What can hang from each mark:
nanaf: sagege
veni: divo sagege
sulo: zetesob
zufusu: vofi zetesob
vofi: divo
bati: divo gatinuv zufusu
divo: veni vofi
sagege: veni zetesob
gatinuv: bati
zetesob: sulo zufusu

Each row was made from one small tree. The marks that hang from a mark follow it in brackets, in alphabetical order. Every link used is in the known rows. Write each row's tree.
In the rows, zero is written as 128.
Known rows:
sulo(zetesob(zufusu(vofi(divo(veni(sagege)))))): [109 133  92 122 123 141 127  83 176  98 156  87 125  98 134 184 122 132
 103  76 192  97 110]
nanaf(sagege(veni(divo(vofi)))): [151 166 142 117 118 142 109 117  98  99 112 104 134  89 132 140 133 122
 138 103 149  92  34]
gatinuv(bati): [132 145 116 132 125 121 113 136 129 126 117 139 131 122  99 142 111 125
 118 143 144 134 124]
sagege(veni zetesob): [132 135 143 135 105 180 151 118 133 125 125 115 140  88 159 116 121 100
 130 103 156 109 110]
nanaf(sagege(zetesob(sulo))): [122 159 142 123 126 191 136 104 137 120 133  96 131  91 141 102 119 119
 130 113 148 112  91]
sagege(veni(divo) zetesob(zufusu)): [141 128 136 117 104 173 136 104 134  76 113 107 137  69 153 134 123 104
 120  59 161 104  87]
gatinuv(bati(divo zufusu(vofi zetesob(sulo)))): [131 138  90 188 124 132  98 127 163  89 141 122 101  77 107 176  78 135
 110 111 189  74 160]
gatinuv(bati(divo(vofi) zufusu)): [125 157 121 174 128 105 111 141 114 127 121 162 117 102  86 162 113 135
 123 145 170  97 142]
divo(veni): [120 133 126 141 137 139 125 116 140 132 121 129 121 125 132 140 135 115
 119 120 146 125 108]
vofi(divo(veni(sagege(zetesob)))): [126 145 109 141 126 171 162 102 141 125 126 113 138  90 156 145 136 124
 129  76 174 118  80]
vofi(divo(veni)): [124 151 114 144 137 120 146 109 133 123 132 130 129 134 132 154 135 116
 117  76 147 135 115]
sagege(veni(divo) zetesob(sulo zufusu)): [128 133 136 139 112 187 127  88 144  71 123 112 137  60 155 142 114 100
 112  52 157 103  66]
sagege(veni zetesob(sulo zufusu)): [118 134 143 143 109 204 140  84 159  99 138 107 141  66 156 132 113  95
 110  70 152 112  95]
veni(sagege(zetesob)): [130 123 123 124 118 180 144 122 136 131 123 111 136  83 152 118 129 136
 139 128 155 110  94]
gatinuv(bati(divo zufusu)): [125 144  98 168 119 105 125 155 124 112 116 159 112 104  93 145 105 134
 115 132 163 111 164]
gatinuv(bati(divo(veni vofi))): [127 173 133 173 145 111  99 117 124 138 124 157 123 109  88 168 127 124
 116 143 177 119 104]
divo(veni(sagege(zetesob(sulo zufusu))) vofi): [107 139 144 153 141 213 117  62 168 123 130 107 137  56 144 162 135 120
 118 101 178  95  38]
zetesob(sulo zufusu(vofi(divo))): [126 156 111 142 126 131 126  76 157  87 164  94 135 111 124 169 113 134
 109  46 144 125 130]
nanaf(sagege(veni zetesob(sulo zufusu(vofi)))): [134 166 137 123  98 215 127  74 163  85 149  55 139  52 149 125 108 109
 116  64 174  91  83]
sulo(zetesob): [105 115 131 116 128 127 126 128 140 132 139 130 121 134 128 134 119 118
 119 152 147 110 148]
bati(divo(veni vofi) gatinuv zufusu(zetesob)): [117 115 124 202 159 144 119 135 145 114 124 139  80  80 132 186 110 105
 128 129 179  54 145]
nanaf(sagege(veni zetesob)): [139 157 142 111 100 193 150 119 128 117 123  88 138  78 155  98 122 105
 134 101 159 105  89]
sulo(zetesob(zufusu(vofi(divo(veni))))): [107 141 113 123 127 126 128  81 172 103 159  94 122 123 126 178 120 113
  99  69 185 104 149]
zetesob(sulo zufusu(vofi(divo(veni(sagege))))): [122 153  89 157 131 157 121  66 173  87 154  88 132  83 137 186 124 139
 105  46 169 114  70]

Write each row's tree:
[156 159 129  97  92 186 124  93 138  64 124  54 134  55 148 127 117 117
 126  52 183  82  74]	nanaf(sagege(veni(divo) zetesob(zufusu(vofi))))
[129 141 138 146 139 179 111  95 120 111 118 122 138  65 148 154 131 139
 140 116 162  86  23]	veni(divo(vofi) sagege(zetesob(sulo)))
[127 143 137 147 103 204 128  75 168  93 151  82 140  60 153 143 108 104
 113  65 170  96 103]	sagege(veni zetesob(sulo zufusu(vofi)))
[128 144  94 142 133 135 145 111 137 119 129 122 132 110 141 161 138 135
 122  83 153 127  76]	vofi(divo(veni(sagege)))
[131 164 126 148 103 184 149  66 161  84 161  82 148  70 156 156 107 105
 111  20 171 105 110]	sagege(veni zetesob(sulo zufusu(vofi(divo))))
[114 137 114 109 118 115 131  93 160  98 166  93 129 126 122 168 113 127
 108  76 167 106 169]	sulo(zetesob(zufusu(vofi(divo))))
[127 113  94 197 143 145 120 138 161  93 136 110  74  77 138 178  97 112
 122 110 189  52 175]	bati(divo(veni) gatinuv zufusu(vofi zetesob))
[140 139 159 123 112 172 123  90 125  92 116 110 142  66 146 150 130 105
 127  72 169  89  66]	sagege(veni(divo(vofi)) zetesob(zufusu))
[118 120 121 125 122 198 138  92 167 114 120 100 131  68 149 138 134 121
 118  95 174 109  79]	divo(veni(sagege(zetesob(zufusu))))
[133 147  88 133 122 143 129  82 163  93 144  84 132  92 133 180 131 143
 112  52 173 114  89]	zetesob(zufusu(vofi(divo(veni(sagege)))))
[116 136 115 148 124 214 118  65 184 102 141  78 131  55 150 157 121 127
 112  83 189  92  66]	divo(veni(sagege(zetesob(sulo zufusu(vofi)))))
[110 120  97 193 136 184 155 146 139 112 114 134  94  50 150 146 117 115
 131 125 184  69 123]	bati(divo(veni(sagege(zetesob))) gatinuv zufusu)
[117 163 124 153 129 179 140  55 173  96 156  86 135  88 142 164 118 109
 105  32 183 110 113]	sagege(zetesob(sulo zufusu(vofi(divo(veni)))))
[131 144 106 165 142 146 119  81 173 100 155  93 119 107 148 186 110 117
 111  56 172  97 111]	zufusu(vofi(divo(veni)) zetesob(sulo))
[114 151 109 160 136 186 154  87 150 118 134 117 138  80 161 152 128 121
 120  70 170 117  59]	vofi(divo(veni(sagege(zetesob(sulo)))))
[143 146 159 134 116 166 127 108 107 112 112 123 140  77 152 142 133 105
 139  96 167  86  60]	sagege(veni(divo(vofi)) zetesob)
[111 147 109 148 132 193 151  69 168  99 139 106 139  69 153 162 126 120
 109  44 171 119  66]	vofi(divo(veni(sagege(zetesob(sulo zufusu)))))
[139 121 115 118 119 165 131 126 120 102 107 115 133  78 152 129 132 142
 140 109 159 101  65]	veni(divo sagege(zetesob))
[135 121 120 148 133 156 101 100 168 105 152  92 118 101 143 160 102 128
 123 108 153  91 124]	zufusu(vofi zetesob(sulo))
[128 121  87 180 141 144 140 125 163  92 135  96  88  94 146 196  96 102
 122  70 182  60 161]	bati(gatinuv zufusu(vofi(divo(veni)) zetesob))
[108 126 120 146 132 213 130  75 175 108 128 106 131  59 151 146 126 118
 110  88 171 109  58]	divo(veni(sagege(zetesob(sulo zufusu))))
[134 110  96 184 134 132 123 152 150  89 142 109  81  80 136 168  90 126
 132 117 169  55 195]	bati(divo gatinuv zufusu(vofi zetesob))
[139 121  95 147 112 139 104 135 162 102 122 104 107  94 111 170  85 127
 119 122 187  71 160]	gatinuv(bati(zufusu(vofi zetesob)))
[152 153 120 111 110 142 122 131 106  83 110 102 130  91 140 125 126 120
 130  90 143 108  56]	nanaf(sagege(veni(divo)))
[145 144 143 140 123 130 109 117 102 106 114 133 136  98 138 158 134 117
 133 104 147  97  56]	sagege(veni(divo(vofi)))
[119 151 138 189 165 127 117 126 120 133 133 148 103 101 119 166 132 112
 130 144 154 100 118]	bati(divo(veni vofi) gatinuv)
[125 124  88 188 141 150 134 120 161  81 151 100  95  87 147 192  83 112
 123  72 160  63 161]	bati(gatinuv zufusu(vofi(divo) zetesob(sulo)))
